In the rows, zero is written as 128.
Known rows, with every step that occurs
bosol > kifav: [111 115 126 124 111 122 117 139 150  99 131 146 122 109 162 118 165 111]
maro > bosol > fefi > batimo: [145 116  84 129 122 139 166 139  69 220  98 195 140 123 140 132 156 120]
bosol > fefi > siba: [161 132 112 130 147 146 180 133 108 194 133 143 132 147 138 135 138  85]
kifav > bosol: [139 119  73 136 131 139 144 157 158  79 124 128 122 121 140 106 135 161]
bosol > fefi > batimo: [154 136 100 122 132 141 173 114  98 217 122 179 135 132 126 133 155 123]
bosol > maro > batimo: [137  94 133 131 169 130  99 115 149 154 136 112 144 108 123 130 153 132]
fefi > bosol > kifav: [ 86  65 127 123  83 146  96 145 168 113 151 161 128 111 136 119 153 100]
maro > bosol > kifav > batimo: [114 116 109 127 130 125 119 195 123  47 122 163 128 100 156 109 157  80]
maro > bosol > kifav > batimo > fefi > siba: [127 126 124 116 159 164 133 196 102  62 138 165 119  94 168 120 177  31]
bosol > kifav > batimo > fefi: [115 136 118 111 163 163 107 170 130  40 144 151 122  95 149 122 169  81]
kifav > batimo > maro > bosol > fefi: [157 124  35 130 161 146 168 183  67 160  87 148 132 141 144 159 111 116]
batimo > fefi > siba: [141 140 145 117 159 166 144 131 106 147 143 131 119 123 140 141 147  80]
bosol > kifav > batimo: [120 134 124 120 138 131 124 171 150  36 144 149 124 110 145 115 157  85]
maro > batimo: [130  96 136 132 166 129  90 139 127 152 138 119 143 124 110 130 116 136]
maro > batimo > kifav > bosol > fefi: [156 104  69 147 209 152 169 141 155 196 130 130 155 149 128 108  94 177]
fefi > batimo > maro: [154 147  94 117 127 133 173 114  98 202 111 151 111 132 144 171 136 125]
batimo > maro > bosol > fefi > siba: [166 117  56 133 144 144 193 158  64 239  86 148 123 150 170 169 124  90]
maro > bosol: [121 106 115 135 119 124 121 155 100 134 104 143 131 118 140 125 128 127]
bosol > fefi: [141 121  92 130 140 142 146 130 112 181 118 145 140 140 132 131 133 134]
bosol > maro > batimo > fefi: [131  94 128 120 193 164  80 115 130 156 136 115 143  95 125 136 166 131]
kifav > batimo: [140 150 124 125 154 134 137 158 128  66 142 128 131 126 108 122 120 101]

Rows
[144 112 107 145 201 140 150 139 174 146 138 113 144 136 125 107  90 173] : maro > batimo > kifav > bosol
[117 101  70 127 105 121 127 166 104 145  84 150 113 110 193 152 153 116] : batimo > maro > bosol > kifav
[147 118  70 133 134 142 151 134 180  84 121 122 123 106 153 106 174 153] : kifav > bosol > maro
[113  96 121 111 154 193 107 135 149  85 166 140 134  99 100 128 160  86] : kifav > batimo > fefi > bosol > maro
[139  86  73 128 196 173  96 143 156 114 134 115 137  88 138 117 176 163] : kifav > bosol > maro > batimo > fefi
[141 145  98 139 162 139 190 128 175 121 128 123 128 142 146 105 101 163] : batimo > kifav > bosol
[110  78 131 125 103 152 117 108 170 146 149 134 134 113 112 128 155 114] : fefi > bosol > maro
[175 116  88 145 218 158 204 145 156 212 144 130 149 158 134 113 100 130] : maro > batimo > kifav > bosol > fefi > siba
[ 77  64 124 112 105 178  79 143 148 118 153 163 124  98 142 126 167 102] : batimo > fefi > bosol > kifav
[123  94 129 123 191 160  72 139 106 157 137 121 142 110 115 137 131 134] : maro > batimo > fefi
[ 95  87 124 120 110 153 105 172 169  50 168 161 130 109 116 115 147  77] : fefi > bosol > kifav > batimo
[152 154  83 121 161 139 159 158 112 100 121 117 118 137 129 161 107 110] : kifav > batimo > maro
[178 137  57 130 170 152 202 186  67 175 100 148 124 150 153 165 117  65] : kifav > batimo > maro > bosol > fefi > siba
[130 114  77 119 101 125 153 151  91 182  88 183 108 104 189 158 175 106] : fefi > batimo > maro > bosol > kifav
[141 120 158 134 198 131 148  86 165 194 141 107 149 127 121 125 117 137] : bosol > maro > batimo > kifav
[150 105 149 119 200 167 116 118 126 173 152 115 134 102 131 141 172  78] : bosol > maro > batimo > fefi > siba
[167 138  58 119 137 144 192 113  78 252 101 166 123 143 149 174 141 132] : bosol > fefi > batimo > maro
[109  90  85 116 117 155 124 173 151  90 146 150 116 121 136 152 134  85] : fefi > bosol > kifav > batimo > maro
[133 125 161 135 194 129 136 110 142 192 144 114 150 144 111 127  82 142] : maro > batimo > kifav
[135 140  82 118 145 134 145 172 132  75 122 137 113 119 163 152 142  91] : bosol > kifav > batimo > maro
[155 137  60 142 173 153 209 130 159 172 119 141 136 154 147 106 106 171] : batimo > kifav > bosol > fefi
